Each row was made from one walk, in order. Every step used is in the known rows, and no mark comes twice. Write each row's walk.
In the rows, 128 means zero.
Known rows
ropot -> gugag -> fuvo -> tumem -> feli -> nalo: [118  89  88 119 141 147 105  82 178 111 178 136 141 135 110 144 109  94
 134  82  93  81 137  72  97 184 140 145 108  35 102  70  74 126  63 168
  87 172 152 108 128 138 110 147 136]
ropot -> gugag -> fuvo -> tumem -> feli -> nalo -> tefiz: [109  53  81  97 143 137  69 114 192 113 179 160 141 120  99 151  91 116
 149  81 127  87 132  67 118 219 118 128 120  47 128 101  75 134  91 189
  98 194 186 128 132 111 125 147 111]
gugag -> fuvo -> tumem -> feli: [ 78  68  96 144 111 127 117 109 146 117 138 155 141 138 138 136 102  89
  68 154 112 109 118 121 145 146 111 176  90  90  90 102  62 126  54 154
 139 118 117 131 132 103 147 165 145]
ropot -> gugag -> fuvo -> tumem: [102  23 106 111 135 122 135  70 148 109 159 135 119 103 141 166  96  87
 105  95  76 129  83  94 123 155 109 159 124 103  63 114  95 148  72 131
 102 176 121 138 155 148 119 147 141]
vema -> feli: [131 154 129 141 104 114 140 104 122 120  86 128 103 135 136 113 134 104
 106 148 134 129 158 129 124 109 125 133 104 171 132 152 130 143  96 146
 154 117  94 119 170 154 150 122 130]
gadesu -> gazos: [ 93 128 110 131 116 119 176 139 108 118 136  80 103 107 196 135  92  99
  66 115 105 183  88 145 158  89 102 120 143 166 129 190 143 143 163  96
 159 121 115 134 157 165 163 115 161]
moti -> feli -> nalo -> tefiz: [138 167 135 146 128 149 123 141 161  94 132 128 137 124 121 100  92  84
 164 121 160 143 153 145 147 149 119  87 129 152 148 158 118 130 181 156
 157 166 176 131 144 129 103 107  99]
gazos -> feli -> tumem -> fuvo -> gugag -> ropot: [108  79 103 117 123 141 110 116 148  73 141  60  60 166 119 161 140 137
 115 106 113 109 114 102 110 128 122 142 127 118  91  17 151  73  84 162
  94 131 110  86  94 108 174 112 134]
gazos -> feli -> sapad: [130 174 103 143 119 126 153 135  86 139  98  98 125 111 133  95 125 137
 190 128 126 112 122 165 136  90 113 128 115 130 104 128 146 150 129 151
 186  83 138 126 117 170 145  58  97]
nalo -> feli -> moti: [122 159 158 157 174 129 161 106 104 162 103 134 111 131 133  87 124 147
 131 138 222 143 129 161 170  93 158 128 141 149 139 126 161 175 111  89
 176  88 101  93 118 165 120 123  92]
tumem -> fuvo -> gugag -> ropot: [ 92  25 106  82 121 102 119 110 130  89 119  66  71 121  94 202 121 121
  61  98 109 145  90 106 108 119 146 137 161 174 105  88 161  77 114 148
 113 125  99 100 123 127 143 144 143]
gama -> vema -> feli -> tumem -> fuvo -> gugag -> ropot: [136  78 167 137 118 133  78  96 123  90 106 113  55 161  92 198 205 192
 101 133  64 116 127  89  90 107 120 147 126  90  99  66 147  48  93 126
  43 149 100 112 133  76 156 147 169]
gadesu -> gazos -> feli -> vema: [104 173 111 167  62 119 143 159  72 135 118  88  88 137 179 109 121 143
 125 136 122 152  66 153 135  73 104 114 128 161 125 120 155  97 190  48
 170  85 146 109 129 131 205  90 175]
moti -> feli: [126 156 140 176 119 121 169  92 124  97  99 121 111 132 157 100 111  72
 120 139 138 138 125 161 142  95 126 138 120 182 113 135 129 139 123 125
 183 120 121 112 143 170 120 115 115]
gama -> vema -> feli -> moti: [133 179 191 194 152 136 142  77  79 171  55 169  92 125 102 110 168 151
 119 168 145 146 142 172 147  76 134 139 117 148 125 147 180 134 119  59
 125 101 105 108 163 127 128 117 156]
tefiz -> nalo -> feli -> moti: [141 162 134 117 181 129 141 135 128 186 123 146 166 127 131  86 145 133
 126 122 194 146 124 182 145 116 189 110 162 146 156 143 152 207 146  94
 136  98 116 103 123 137 105 125 113]
gama -> vema -> feli -> nalo -> tefiz -> sogu: [157 150 221 137  99 101  82 171 143 120  89 187 141 114  66 155 136 162
 135 133  90 135 184 132 115 150 124  82 122 125 179 172 112 158 170 141
  81 122 170 137 173  80 141 157 146]
sogu -> tefiz -> nalo: [135 131  76  43 152 117 116 163 139 138 130 132 176  92 139 141  88  94
  80 118 118 160 136 185 146 164 109 102 164 197 140 216 159 171 197 114
 114 143 150 176 141 103 113 137 124]
tumem -> feli -> vema -> gama: [118 166 150 129  82 121 172 131  54 178  75 138  91 124  77 107 158 137
  98 140 108 113 108  93 104 118 133 120 107 118 143  97 156  61 115  91
 166  89 109 116 104 101 160 139 178]
sapad -> feli -> farap: [151 153 121 166 101 112 172 114 131 130 126 133 110 145 132 126  99  94
 173 138 195 161 164 135 111 109 145 146 165 187 185 122 171 112 138 122
 177 110 120 116 109 192 142  98 114]
ropot -> gugag -> fuvo: [ 93  47 112 100 119  96 173  65 136 111 127 126 129  91 136 165  99  87
 126  94 114 142  87  95 132 149 163 134 134 158  95 118 114 153  81 151
 124 139 146  98 175 176 135 136 134]
feli -> tumem -> fuvo: [111  94 139 122 154 154 166 122 152 103 173 110 143 128 177 134 113 117
  93 160 110 155 115 108 145 123 128 159 118 128 105 120 111  93 108 146
  86 160 103 161 126 111 107 150 140]
feli -> tumem: [124 123 151 125 152 161 175 118 134 115 158  89 132 120 155 117 104 103
 111 129  98 150 118 140 155 114  90 133 121 121  96 155 133 124 131 105
 108 146  96 159 127 143  97 129 127]
gama -> vema -> feli -> tumem -> fuvo -> gugag: [126  97 151 156 136 138  91  98 119 118 113 155  86 141 133 186 203 186
 129 143  85 120 137  61  97 118 136 157  85  86 101  78 119  53 104 129
  54 176 116 111 123  91 141 147 164]
nalo -> feli -> vema: [132 135 162 130  93  99 123 145  80 154 106 121 121 127 123 110 145 178
 151 151 176 127  92 136 127  91 139 123 150 147 129 125 125 106 171  62
 158  89 119 113 107 128 122 144 120]
sapad -> feli -> vema -> gama: [139 205 170 149  63 123 183 149  46 178  91 131  96 129 102 106 153 119
 139 147 107 136 101 104 101 117 147 109 104 147 154 117 182  76 128  97
 177  93 127 126 119 111 155 115 195]
gugag -> fuvo -> tumem: [ 85  51 121 127 101 138 135 112 142 114 152 133 144 112 143 151  86  78
  65 146  83 154 101 129 154 143  92 159 104 115  59 137  66 131  87 131
 118 144 114 157 154 101 120 149 159]
moti -> feli -> farap -> mibezep: [152 142 141 205 123 128 175  75 126  80 128 108 114 144 105 111 157  98
 190 128 174 158 147 132 137  66 125 135 159 228 130 120 167  96 129 125
 156 144 134  98 136 222 105  58 108]
gama -> vema: [100 110 160 137 127 102 146 117  72 142  84 116 116  81 123 142 129 115
  88 155 102 177  93 170 139  76 114 137 145 165 102 182 143 109 171  54
 123 116 124 127 143 123 113 144 177]
gama -> vema -> feli: [132 151 160 166 102 101 117 102  85 139  63 153  95 119 122 130 170 136
 107 173 111 143 140 147 122  81 124 139 115 156 121 163 134 114 126  92
 123 114 118 115 167 122 148 134 170]
nalo -> tefiz: [ 95  78 117  97 133 108 135 149 127 124 114 126 125  84 125 131  79 107
 108 134 161 168 110 145 166 137  99 112 148 190 132 199 141 140 167 129
 161 142 132 151 145 131 136 132 110]
ropot -> gugag: [123  84 110  96 157 101 164  77 117 120 123  94  98  88 139 136 111  96
 131  80 119 135  96 116 118 117 132 131 160 162 113 147 167 153 118 110
 134 150 113 112 143 202 114 126 119]

Which walk is each row?
[125 140 147 146  90 146 135 135  66 176 104 142  79 133  84 109 159 137
  79 139  67  99 107  90  97 125  82 143  97  66 109  91 136  62 102  75
 144 126  89 154  85  69 144 143 185]
fuvo -> tumem -> feli -> vema -> gama
[143 168 162 181 142 164 174  98 145  86 138 117 117 154 174  91 123  91
 140 135 109 128 130 154 152 104  94 140 108 125  97 120 123 127 113 121
 135 151 110 139 132 153 102 115 106]
moti -> feli -> tumem
[152 175 108  87 200 126 115 152 132 179 116 170 160 125 129 104 114 154
 124 124 213 141 151 199 168 154 148  98 170 165 170 175 181 213 168  94
 138 115 147 134 119 110 117 131  73]
sogu -> tefiz -> nalo -> feli -> moti
[148 148  82  59 151  93  92 173 141 143 122 149 165 121 148 123 117 137
 111 126 179 133 152 171 142 160 138  95 168 175 165 190 136 190 180 129
 138 120 154 142 122 106 130 146  88]
sogu -> tefiz -> nalo -> feli
[147 167 124 119 115 143  95 151 162 117 118 137 131 125 101 120 115 121
 151 132 156 136 187 110 130 166 119  83 110 138 167 172 121 132 154 178
 128 161 153 139 166 118 131 106 113]
vema -> feli -> nalo -> tefiz
[126 141 101 175 110 114 151 104 109 100 126  81 109 135  97 106 151 110
 190 129 197 154 150 128 136  73 126 129 146 228 130 102 174  96 122 127
 152 116 140  76 122 210 152  38 126]
gazos -> feli -> farap -> mibezep
[140 159 168 180  86 127 153 111  92 117  96 127 115 136 127 105 135 115
 146 150 123 130  89 158 128  84 113 137 129 175 106 121 144  91 169  57
 166 114 125 128 129 135 111 122 133]
moti -> feli -> vema
[106  88 102 145 119 145 129 120 127 138 139 156 161 128 119 138 122 146
 138 142  81  82 113 121 134 139  98 175  94  38  84 110  69 136  66 176
 146 103 125 168 121 121 128 122 111]
gugag -> fuvo -> tumem -> feli -> sapad
[128 129 161 103 126 106 111 181 178 111 130 150 167 117  81 135  79 125
 115 100 134 103 174 124 132 177 136  93 137 124 199 145 111 172 144 181
 125 101 164 127 126 113 140 160 100]
tumem -> feli -> nalo -> tefiz -> sogu
[146  93  73  50 186 127  63 171 177 127 173 158 155 140 161 179 150 185
 134  99 153 115 146  85 119 202 151 111 140 104 147 108 118 127 156 163
  66 185 154 137  75  72 122 156  82]
sogu -> tefiz -> nalo -> feli -> tumem -> fuvo -> gugag
[136 181 115 120 127 136 108 174 151 126 148 119 155 118 127 111  83 100
 177 125 174 140 152 131 136 165 138  86 131 154 186 174 146 135 172 172
 156 137 186 137 137 127 118 106 123]
sapad -> feli -> nalo -> tefiz
[144 118 123  94 160 142 111 169 175 129 190 142 190 152 188 113 161 145
 122 156 145 135 128 111 118 143 183 134 143 103 146 104  75 146 126 165
  70 150 122 140 109  88 107 165 127]
tefiz -> nalo -> feli -> tumem -> fuvo
[159 169 166 165 117 118 130 115  64 160  62 151 116 107 102 133 189 190
 179 159  76 117 135 151 113  71 108 137 116 104 112 167 145 124 138 115
 135 100 124 156 154 139 123  94 137]
gama -> vema -> feli -> sapad
[147 147 137 128 137 111 150 144  93 153 111 119 137 110 133 105 142 184
 191 127 155 109 120 144 137  90 135 121 143 101 127 150 123 163 132 148
 184  83 117 137 113 179 116 101  69]
nalo -> feli -> sapad
[114  38 129  89 146 145 126 115 149  77 155  59  80 141 110 194 133 142
  83  95  80 134  97  95 113 130 113 141 150 113  89  70 153  65 106 145
  67 153  90 127 110 110 127 143 138]
feli -> tumem -> fuvo -> gugag -> ropot
[137 138 106  88 135 102 113 162 136 154 127 128 169 120 150 105 145 112
 119 128 164 140 126 156 121 123 176 107 163 157 148 158 105 186 154 128
 136 106 126 108 125 133 114 142 124]
tefiz -> nalo -> feli
[114  77 122 123 161 128 114 123 147 110 160 122 105 148 164 161 157 180
 140 110 160 116 126  51 123 140 158 142 113  85 118  59  99  95 100 161
 103 161 111  93  79 128 129 149  99]
nalo -> feli -> tumem -> fuvo -> gugag
[145 220 125 139 120 142 140 145 136 129 149  87 152 131 137 103 103  72
 158 127 139 137 156 140 114 134 157 104 115 141 164 143 143 127 145 149
 147 112 153 113 131 157  98 108 149]
sapad -> feli -> nalo
[122  60  88 127 146 127 126  79 133 134 146 158 136 119 117 152 128 156
 178  89  74  58 100  89 104 154 114 174 116  26  88  87  97 152  48 178
 131 139 134 148 121 167 121 115  92]
ropot -> gugag -> fuvo -> tumem -> feli -> sapad
[130 155 101 133 147 166  95 133 156 128 164 101 137 136 118 112 102  90
 101 119 105  98 163 129 109 140  92 139 109  59 119 120 100 113 123 129
 112 150 115 141  90 116  88 135 139]
fuvo -> tumem -> feli -> nalo
[ 83  99 125 176 154 159 142  86 138 150 136 173 137 146 119 116 101 107
  78 149 148 114 119 142 166 142 123 178  93  83  94  85 113 147  44 117
 141 106 109 126 132 112 131 146 132]
gugag -> fuvo -> tumem -> feli -> moti
[119 177 105 123 137 141 133 131 144 128 131  94 148 128 109 108 109  91
 119 119 144 110 163 132 116 131 147 113 117 112 157 124 119 114 131 145
 138 110 137 101 113 146 108 129 131]
tumem -> feli -> nalo
[160 147 191 115  98 115 105 175 181 106 116 163 146 131  81 141 106 132
 133 111 112 120 205 113 124 178 126  74 114 140 189 161 106 185 140 192
 116 126 147 144 171 114 146 139 106]
vema -> feli -> nalo -> tefiz -> sogu
[149 167 154 153 126 160 150 107 142 110 126 122 110 156 153 106 146 126
 128 145 106 120 164 120 134 120  97 133  89 114 117 134 121 132  88 140
 114 145  84 149 155 142 131 119 122]
vema -> feli -> tumem
[148 202 142 165 126 156 153 111 147  96 134 100 137 139 133  95 110  62
 146 118 126 135 160 152 125 115 135 105 113 141 122 128 119 120 150 136
 144 142 144 109 135 153  81 106 127]
moti -> feli -> nalo
[111  46 112 130 102 117  99  80 123 136 148 159 120 131 107 156 131 149
 134 110  91  75  71  78  97 152 120 178 123  71  88  64 101  96  82  90
 107 144 134 128 120 116 138 164 145]
ropot -> gugag -> fuvo -> tumem -> feli -> vema
[133 154 133 155 142 146 152 136 156 110 179 127 148 159 198 118 123 116
 133 173 141 131 127 105 131 130 151 165 108 130 147 101 126 102  84 176
 114 137 124 151 123 123 131 141 144]
sapad -> feli -> tumem -> fuvo
[176 165  84  60 164 113 103 188 120 163 122 156 187 107 127 122 136 194
 183 111 146 110 146 180 138 152 125  92 171 122 158 195 142 198 187 153
 146 111 164 181 108 124 110 106  51]
sogu -> tefiz -> nalo -> feli -> sapad
[126 200 150 181 163 139 181 100 105 165 116 132 124 136 144  88 102 100
 145 141 190 144 122 173 158 106 158 143 123 177 156 136 206 163 106 103
 183  86 116 108 135 173 124 104 126]
sapad -> feli -> moti
[ 92  69 123 147  74 135 102 123 116 141 136 159 147 144 110 142 121 140
  92 162 102 105  83 113 127 137 103 174  99  84  85  85  75  78 101  84
 122 108 122 147 116  74 138 168 161]
gugag -> fuvo -> tumem -> feli -> vema
[155  70  87  28 166 123  55 170 179  97 165 115 118 163 118 187 148 193
 104  90 134 107 138 118 115 189 132 105 182 109 148  90 141 121 144 162
  55 153 142 138  91  57 144 157  87]
sogu -> tefiz -> nalo -> feli -> tumem -> fuvo -> gugag -> ropot
[121 166 143 132  89 113 120 215 165  99 146 117 129 129 150 125  69 122
 124  89 117 152 149 136 149 157 108  60 128 141 188 151 124 190 186 163
 145 106 191 113 151 121 208 103 137]
gadesu -> gazos -> feli -> nalo -> tefiz -> sogu
[142 163 157 135 115 129  73 149 123 137  90 158 122 109  85 133 148 151
 152 155 129 148 166 130 125 134 114  87 122 126 156 184 123 107 182 124
  99 155 169 136 165  85 125 124 157]
gama -> vema -> feli -> nalo -> tefiz
[123 112 124 145 111 134  93 130  97 152 131 127 118 139 113 118 133 147
 101 146 102  94  94 135 111 110  74 169 123  96  99 112 131  78 142  49
 135 121  96 160  86  97 118 153 147]
fuvo -> tumem -> feli -> vema
[156 171 131 147 116 131 150 117 100 140  91 132 123 125 118 118 154 164
 176 134 102 106 154 133 116 101 114 130 105 115 124 157 139 150 111 163
 162 102 102 158 155 173 129  78  95]
vema -> feli -> sapad
[155 149 134  97 156 145 124 166 155 145 171 121 177 144 169  96 154 133
 138 124 132 130 132 147 130 132 146 111 148  96 136 143  92 176 147 122
  92 139 114 137 113 117  97 141 116]
tefiz -> nalo -> feli -> tumem
[148 142 135  91 104 110 100 181  99 174 132 135 174 123 123 111 164 161
 146 137 145 135  91 155 103 112 168 102 167 148 146 141 116 137 207  61
 118  98 132 128 109  99 107 151 140]
tefiz -> nalo -> feli -> vema
[132  82  95  83 170 136  85 159 167 133 183 134 157 143 165 159 178 165
 138  97 132 121 124  69  96 160 191 124 131  85 135  76  87 125 136 160
  62 167 122 103  81  99 106 155 117]
tefiz -> nalo -> feli -> tumem -> fuvo -> gugag
